What can hang from each mark
dekad: begofar bemidol fopi sozuf vuvis
bemidol: sozuf
begofar: bemidol sozuf
vuvis: dekad dotate
fopi: dekad
sozuf: bemidol

Known rows, with every way that one mark hangs from another
(fopi (dekad begofar bemidol sozuf)): [-0.29 -0.25 -0.05  0.02 -0.05 -0.16 -0.12  0.04  0.01  0.15 -0.17 -0.36
 -0.31  0.05 -0.14]
(dekad begofar sozuf vuvis): [-0.46 -0.26 -0.01  0.06 -0.25  0.01  0.07  0.13  0.09  0.12 -0.14 -0.45
 -0.33  0.08 -0.12]
(vuvis (dekad begofar fopi) dotate): [-0.10 -0.23 -0.29  0.01 -0.21 -0.22 -0.05  0.08  0.00  0.15  0.05 -0.56
 -0.22  0.09 -0.05]
(begofar bemidol): [-0.30 -0.02 -0.03 -0.06 -0.03 -0.04 -0.27 -0.13  0.13  0.01 -0.10 -0.20
 -0.22 -0.23 -0.16]
(dekad (begofar (bemidol sozuf)) (vuvis dotate)): [-0.31 -0.35 -0.09  0.05 -0.22 -0.07 -0.02  0.05  0.08  0.03 -0.20 -0.57
 -0.31 -0.11 -0.22]
(vuvis (dekad fopi sozuf)): [-0.30 -0.12 -0.17  0.06 -0.17 -0.06  0.00  0.10  0.09  0.20  0.07 -0.36
 -0.23  0.08 -0.06]
(sozuf bemidol): [-0.05 -0.09 -0.08 -0.03 -0.03  0.03 -0.22 -0.07  0.21  0.15  0.02 -0.12
 -0.09 -0.27 -0.06]
(fopi dekad): [ 0.03 -0.03  0.00 -0.08  0.01 -0.24 -0.27  0.02  0.06  0.00  0.02 -0.17
 -0.22 -0.17 -0.10]
(dekad (begofar (bemidol sozuf)) fopi): [-0.33 -0.33 -0.23  0.09 -0.10 -0.02  0.02 -0.08  0.07  0.13 -0.24 -0.50
 -0.35  0.02 -0.15]
(vuvis (dekad (begofar (bemidol sozuf))) dotate): [-0.18 -0.23 -0.22  0.04 -0.18 -0.13 -0.10 -0.01 -0.01  0.05  0.01 -0.48
 -0.21 -0.07 -0.15]
(fopi (dekad (begofar (sozuf bemidol)) (vuvis dotate))): [-0.14 -0.28 -0.04 -0.01 -0.16 -0.14 -0.17  0.15  0.02  0.14 -0.07 -0.49
 -0.25 -0.18 -0.14]
(fopi (dekad (begofar bemidol) sozuf (vuvis dotate))): [-0.30 -0.28 -0.03  0.01 -0.16 -0.18 -0.10  0.15  0.02  0.13 -0.09 -0.54
 -0.30 -0.06 -0.18]
(vuvis dekad dotate): [-0.01 -0.06 -0.15 -0.05 -0.16 -0.21 -0.18  0.04  0.06  0.04  0.16 -0.31
 -0.13 -0.09 -0.06]
(dekad (begofar sozuf) fopi): [-0.39 -0.28 -0.18  0.05 -0.17  0.00 -0.01 -0.04  0.03  0.17 -0.20 -0.45
 -0.37  0.07 -0.05]
(vuvis (dekad (begofar bemidol) fopi) dotate): [-0.22 -0.23 -0.30  0.01 -0.19 -0.19 -0.11  0.05 -0.01  0.17  0.00 -0.61
 -0.23  0.03 -0.11]
(dekad (begofar bemidol)): [-0.35 -0.12 -0.10 -0.03 -0.06 -0.04 -0.20 -0.12  0.03  0.03 -0.17 -0.34
 -0.28 -0.10 -0.15]
(begofar (sozuf bemidol)): [-0.28 -0.14 -0.03  0.01 -0.10  0.14 -0.20 -0.09  0.16  0.16 -0.04 -0.14
 -0.17 -0.28 -0.06]

Rows
[-0.39 -0.32 -0.19  0.09 -0.18 -0.02  0.13  0.01  0.08  0.22 -0.14 -0.44
 -0.34  0.21 -0.02]  (dekad begofar fopi sozuf)
[-0.51 -0.31 -0.08  0.06 -0.13  0.00  0.00 -0.04  0.08  0.18 -0.25 -0.37
 -0.33  0.14 -0.11]  (dekad begofar bemidol sozuf)
[-0.30 -0.15 -0.04 -0.02 -0.04 -0.11 -0.27 -0.04 -0.05  0.07 -0.14 -0.36
 -0.32 -0.17 -0.16]  (fopi (dekad (begofar bemidol sozuf)))
[-0.28 -0.29 -0.22  0.06 -0.21 -0.16  0.02  0.12  0.11  0.27  0.01 -0.50
 -0.22  0.13 -0.07]  (vuvis (dekad bemidol fopi sozuf) dotate)
[-0.41 -0.48 -0.15  0.14 -0.21 -0.03  0.14  0.15  0.11  0.18 -0.39 -0.67
 -0.42  0.13 -0.22]  (dekad begofar (bemidol sozuf) fopi vuvis)
[-0.64 -0.35 -0.12  0.11 -0.25  0.03  0.11  0.15  0.10  0.26 -0.25 -0.67
 -0.39  0.12 -0.17]  (dekad (begofar bemidol) fopi sozuf vuvis)
[-0.19 -0.22 -0.21  0.02 -0.22 -0.06 -0.15  0.02  0.00  0.17  0.07 -0.45
 -0.16 -0.10 -0.07]  (vuvis (dekad (begofar (sozuf bemidol))) dotate)
[-0.48 -0.16 -0.22  0.06 -0.18  0.00 -0.13  0.01 -0.04  0.19 -0.10 -0.54
 -0.31  0.00 -0.14]  (vuvis (dekad (begofar bemidol sozuf) fopi))
[-0.26 -0.33 -0.11  0.00 -0.20 -0.19 -0.02  0.19  0.19  0.20 -0.21 -0.59
 -0.30  0.03 -0.15]  (dekad bemidol fopi (vuvis dotate))
[-0.04 -0.30  0.00  0.01 -0.10 -0.24 -0.11  0.16  0.11  0.05 -0.13 -0.41
 -0.27 -0.14 -0.21]  (fopi (dekad (bemidol sozuf) (vuvis dotate)))
[-0.31 -0.21 -0.26  0.09 -0.14 -0.04 -0.05  0.02  0.00  0.14 -0.09 -0.52
 -0.28  0.02 -0.17]  (vuvis (dekad (begofar (bemidol sozuf)) fopi))
[-0.54 -0.32 -0.19  0.09 -0.16  0.03  0.06 -0.03  0.08  0.25 -0.20 -0.51
 -0.36  0.13 -0.09]  (dekad (begofar bemidol) fopi sozuf)
[-0.31 -0.26 -0.14  0.03 -0.21 -0.09  0.02  0.17  0.08  0.14 -0.20 -0.60
 -0.35  0.09 -0.13]  (dekad begofar fopi vuvis)
[-0.28 -0.23  0.02  0.02 -0.27 -0.08  0.05  0.16  0.19  0.10 -0.01 -0.36
 -0.24 -0.03 -0.08]  (dekad sozuf (vuvis dotate))
[-0.36 -0.27 -0.27  0.04 -0.24 -0.10 -0.10  0.03 -0.03  0.20 -0.04 -0.63
 -0.27  0.00 -0.11]  (vuvis (dekad (begofar bemidol sozuf) fopi) dotate)
[-0.53 -0.39 -0.15  0.06 -0.30 -0.03 -0.01  0.11  0.06  0.21 -0.26 -0.75
 -0.38 -0.01 -0.16]  (dekad (begofar bemidol sozuf) fopi (vuvis dotate))
[-0.36 -0.35 -0.18  0.02 -0.24 -0.14 -0.02  0.13  0.08  0.17 -0.21 -0.73
 -0.34  0.02 -0.17]  (dekad (begofar bemidol) fopi (vuvis dotate))
[-0.18 -0.41 -0.30  0.09 -0.20 -0.17  0.04  0.07  0.02  0.19 -0.10 -0.62
 -0.27  0.13 -0.13]  (vuvis (dekad begofar (bemidol sozuf) fopi) dotate)
